What can hang from each mark:
j603: j803
j938: j750 j803
j803: j637 j864 j938
j864: j803 j875 j929
j875: j864
j929: j864
j637: j803

Every row comes from one small tree of marks. The marks that hang from a mark follow it in brackets, in the order of their numbers. Every link used is in the known rows. Which tree was each row made from?
Known rows:
j929[j864[j803]]: [-2.350  1.778  3.129 -4.292 -0.249 -0.582  0.222 -2.440 -0.131 -3.397
 -1.391 -0.327  0.063 -2.599  1.012 -0.555  1.887  0.019 -1.662]
j938[j750 j803[j637 j864]]: [ 1.454  3.095  2.696 -0.175 -2.482  2.121 -1.224 -0.829 -4.150  0.496
  1.941 -2.390 -2.545 -1.907  0.782 -4.423  1.478  1.077  3.360]
j603[j803[j864[j875] j938]]: [ 0.191  2.174  0.288  2.960  3.293  1.242  1.845  1.559  4.041  2.340
 -0.204 -1.240 -2.391 -2.849 -3.486 -0.389  2.445  0.270 -0.925]
j803[j864 j938]: [-0.329  0.935  4.515  0.416  3.825  2.766  0.838 -0.199  1.918  1.659
 -0.482 -0.602  1.166 -3.869  0.089 -2.485  1.627 -0.581 -0.288]
j875[j864]: [-1.955  1.114  7.569  1.550  3.834  2.342  0.870 -2.269  5.967 -0.582
 -1.711 -0.802  0.654 -2.252  1.241 -4.032  2.480 -1.209  0.528]
j875[j864[j803[j637 j938[j750]] j929]]: [-6.669 -2.837  3.883 -0.369  0.968  2.110 -2.855 -0.128  0.782  2.764
 -2.408 -2.729 -0.037 -1.609  4.247 -4.000  0.362  3.308  0.830]
j803[j864[j929]]: [ 1.142  0.881  4.005 -1.116  6.025  5.129  1.018 -2.718  8.233  0.754
 -0.422 -1.857  0.216 -1.312  0.572 -0.383  2.647 -0.023  1.334]
j864[j803[j637] j875 j929]: [-0.079 -0.474 -0.780 -3.478  3.522 -0.621  0.559 -4.314  1.399 -0.023
  0.349 -2.591 -2.185 -0.258  2.126  1.130  2.137  0.829 -1.176]
j603[j803[j637 j864[j929] j938[j750]]]: [-2.829  0.565  0.101  2.698  1.830  4.306 -1.525  0.871  3.064  5.143
 -1.787 -3.264 -4.028 -1.550 -2.858 -3.806  1.449  3.222  2.492]
j803[j637 j864[j875 j929] j938[j750]]: [-2.093 -0.323 -1.161  0.271  3.662  2.803  1.042  0.181  1.267  4.014
  0.213 -3.606 -2.917 -1.465  3.816 -2.053  0.953  1.376  1.982]
j938[j750 j803]: [-1.672  4.691  7.435 -0.821 -0.849  2.036 -0.698 -1.826  2.270 -2.919
  2.032 -1.882 -1.035 -2.906  2.067 -4.807  1.549  3.250  3.589]
j938[j750]: [-3.267  4.848  5.759 -0.749  1.299  1.217  0.594 -1.252  4.520 -0.936
 -0.007 -1.024 -1.130 -2.659  2.404 -4.246  1.179  3.177  2.723]
j864[j803[j637] j875]: [ 0.428  1.652 -1.214 -2.652  0.684 -3.341  0.883 -2.783 -2.831 -0.028
  0.922 -1.105 -2.494 -1.306  1.367  0.150  1.790 -0.015 -2.233]
j864[j803[j637 j938[j750]] j875 j929]: [-4.714 -0.728 -0.439 -2.463  1.470 -0.520 -0.607 -0.605 -0.119  1.878
  0.318 -3.133 -2.178 -1.636  4.664 -1.116  0.336  4.094  0.268]
j637[j803[j938]]: [-3.422 -0.391  6.358 -1.991  4.490  2.086 -0.990 -4.304 -3.548 -2.966
 -1.815 -0.653 -1.713 -4.220  0.080 -2.577  0.963  0.963 -0.503]
j637[j803[j864[j875 j929] j938[j750]]]: [-3.767 -1.205  1.482 -1.913  5.092  4.434 -0.276 -0.167 -0.012 -0.710
 -0.495 -2.786 -3.026 -2.099  3.741  0.470  0.460  3.501  1.910]
j603[j803[j864]]: [ 1.408  3.748  2.270  2.092  2.059  2.488  0.593 -0.129  5.577  1.145
 -0.971 -0.461 -2.256 -1.956 -5.454 -1.448  3.090  0.744  0.324]

Write each row's tree:
[ 0.604 -0.030  1.853  0.522  2.620  1.657  0.256 -1.461 -3.258  3.469
 -0.844 -1.181 -1.207 -3.190 -0.396 -3.543  1.570 -2.234 -0.532]  j803[j637 j864 j938]
[-0.882  0.794  1.795 -3.831  4.688  0.512  1.227 -2.730  6.858 -1.786
  0.749 -1.934 -0.154 -0.890  2.689  2.440  2.265  2.212 -0.956]  j864[j803 j875 j929]
[ 3.457  0.892  3.028 -0.779  4.568  4.143  1.369 -2.391  6.170 -1.659
  2.566 -3.386 -0.676 -0.925  1.658  0.904  3.170 -0.300  1.738]  j938[j803[j864[j875 j929]]]
[ 0.233  0.890  0.299  3.201  1.433  1.723 -0.532 -0.360 -1.257  4.154
 -1.553 -1.222 -3.503 -2.754 -5.748 -3.519  2.154 -0.637 -0.622]  j603[j803[j637 j864 j938]]
[-1.140 -2.763  1.882 -2.079  7.513  4.447  0.472 -2.591  0.246 -1.343
 -0.764 -2.471 -2.044 -2.167  1.515  1.769  1.523  0.348 -0.256]  j637[j803[j864[j875 j929] j938]]
[-6.190 -0.963  3.670  0.094 -1.804 -0.581 -2.383  1.241 -3.833  2.535
 -2.058 -1.251 -0.151 -2.763  3.387 -4.913  0.034  2.390 -0.143]  j875[j864[j803[j637 j938[j750]]]]
[-1.002  0.808 -2.232 -3.725 -0.738 -3.226  1.311 -3.046 -5.308 -1.797
 -0.596 -1.473 -3.267 -1.373  1.955  0.190  1.884 -1.871 -2.465]  j929[j864[j803[j637] j875]]
[ 2.146 -0.230  1.357 -0.900  4.849  4.044  0.365 -3.754  3.043  2.486
 -0.784 -2.504 -1.939 -0.620 -0.182 -1.746  2.622 -1.342  1.201]  j803[j637 j864[j929]]
[-1.486  1.778  0.557 -4.064  0.479 -2.246  1.909 -1.736  0.108 -3.727
 -0.279 -0.920 -1.070 -1.999  2.568  1.433  1.978 -0.463 -2.194]  j929[j864[j803 j875]]
[ 4.270 -0.340  0.379 -0.657  3.184  3.302  0.749 -3.659  0.718  0.019
  2.332 -3.953 -2.802 -0.324  1.007 -0.387  3.055 -1.867  1.556]  j938[j803[j637 j864[j875 j929]]]
[-2.272  1.498  1.603  0.707  0.097  1.697 -0.457  0.688 -3.376  3.907
 -0.354 -1.539 -2.047 -3.156  1.761 -4.964  0.378  1.148  1.593]  j803[j637 j864 j938[j750]]
[-3.854 -4.366  4.200 -0.379  3.331  2.041 -2.220 -2.525  1.342  2.130
 -2.769 -2.339  0.862 -1.760  2.164 -2.511  1.503 -0.107 -1.340]  j875[j864[j803[j637 j938] j929]]
[-2.242  0.728 -2.580  2.804  2.449  2.704  0.125  1.389  3.222  4.629
 -0.699 -3.711 -5.185 -0.995 -1.215 -2.044  1.652  2.565  2.000]  j603[j803[j637 j864[j875 j929] j938[j750]]]
[-1.545  0.628  0.453 -3.817 -1.566 -1.685 -0.424 -3.653 -5.327 -1.692
 -1.740 -0.962 -2.134 -1.858  0.518 -1.689  1.786 -1.239 -1.849]  j929[j864[j803[j637]]]
[-7.470 -1.781  6.460 -0.817  2.198  3.211 -2.187  1.251  5.882  0.834
 -2.126 -2.126  2.051 -2.412  4.813 -2.605  0.552  5.001  0.948]  j875[j864[j803[j938[j750]] j929]]
[-3.471 -1.048  1.433 -3.312 -0.941 -1.567 -0.839 -2.674 -6.964 -0.351
 -2.210 -1.144 -1.169 -3.343  0.840 -2.734  1.025 -1.158 -2.594]  j929[j864[j803[j637 j938]]]
[ 1.014 -0.912  0.940 -2.782  6.912  4.193  0.923 -3.548  1.748 -2.432
 -0.366 -2.397 -3.239 -0.720  1.275  2.580  2.217  0.208  0.474]  j637[j803[j864[j875 j929]]]
[-5.282  0.469 -1.895 -2.772 -2.614 -3.044  0.261  0.333 -6.943  0.150
 -0.765 -2.066 -2.989 -2.716  4.529 -2.175  0.032  1.247 -0.988]  j929[j864[j803[j637 j938[j750]] j875]]
[-1.689  2.628 -2.799  3.329 -0.370  0.202  0.627  2.594 -1.262  4.603
 -0.136 -2.205 -5.300 -2.128 -2.120 -3.099  1.248  1.810  0.979]  j603[j803[j637 j864[j875] j938[j750]]]
[-3.007  0.857  1.408 -1.324  2.198  1.634  0.114  0.957 -4.811 -0.887
  0.021 -1.358 -2.968 -3.206  3.041 -0.775  0.106  2.765  1.114]  j637[j803[j864[j875] j938[j750]]]
[-1.293 -0.937  4.276 -1.466  3.879  3.224 -0.935 -1.946 -4.738 -1.270
 -1.422 -0.363 -1.303 -3.830 -0.474 -1.265  1.018  0.193 -0.592]  j637[j803[j864 j938]]
[ 0.899  1.316  2.754 -0.481  0.148  4.638 -1.699 -1.998  0.479  0.786
  1.473 -3.741 -2.513 -0.764  1.519 -3.408  1.831  1.944  4.199]  j938[j750 j803[j637 j864[j929]]]
[-3.664 -0.124  1.116 -3.340  0.927 -2.217  1.354 -0.829 -1.360 -1.985
 -0.575 -1.059 -0.136 -3.486  2.961  0.354  1.230 -0.354 -2.918]  j929[j864[j803[j938] j875]]
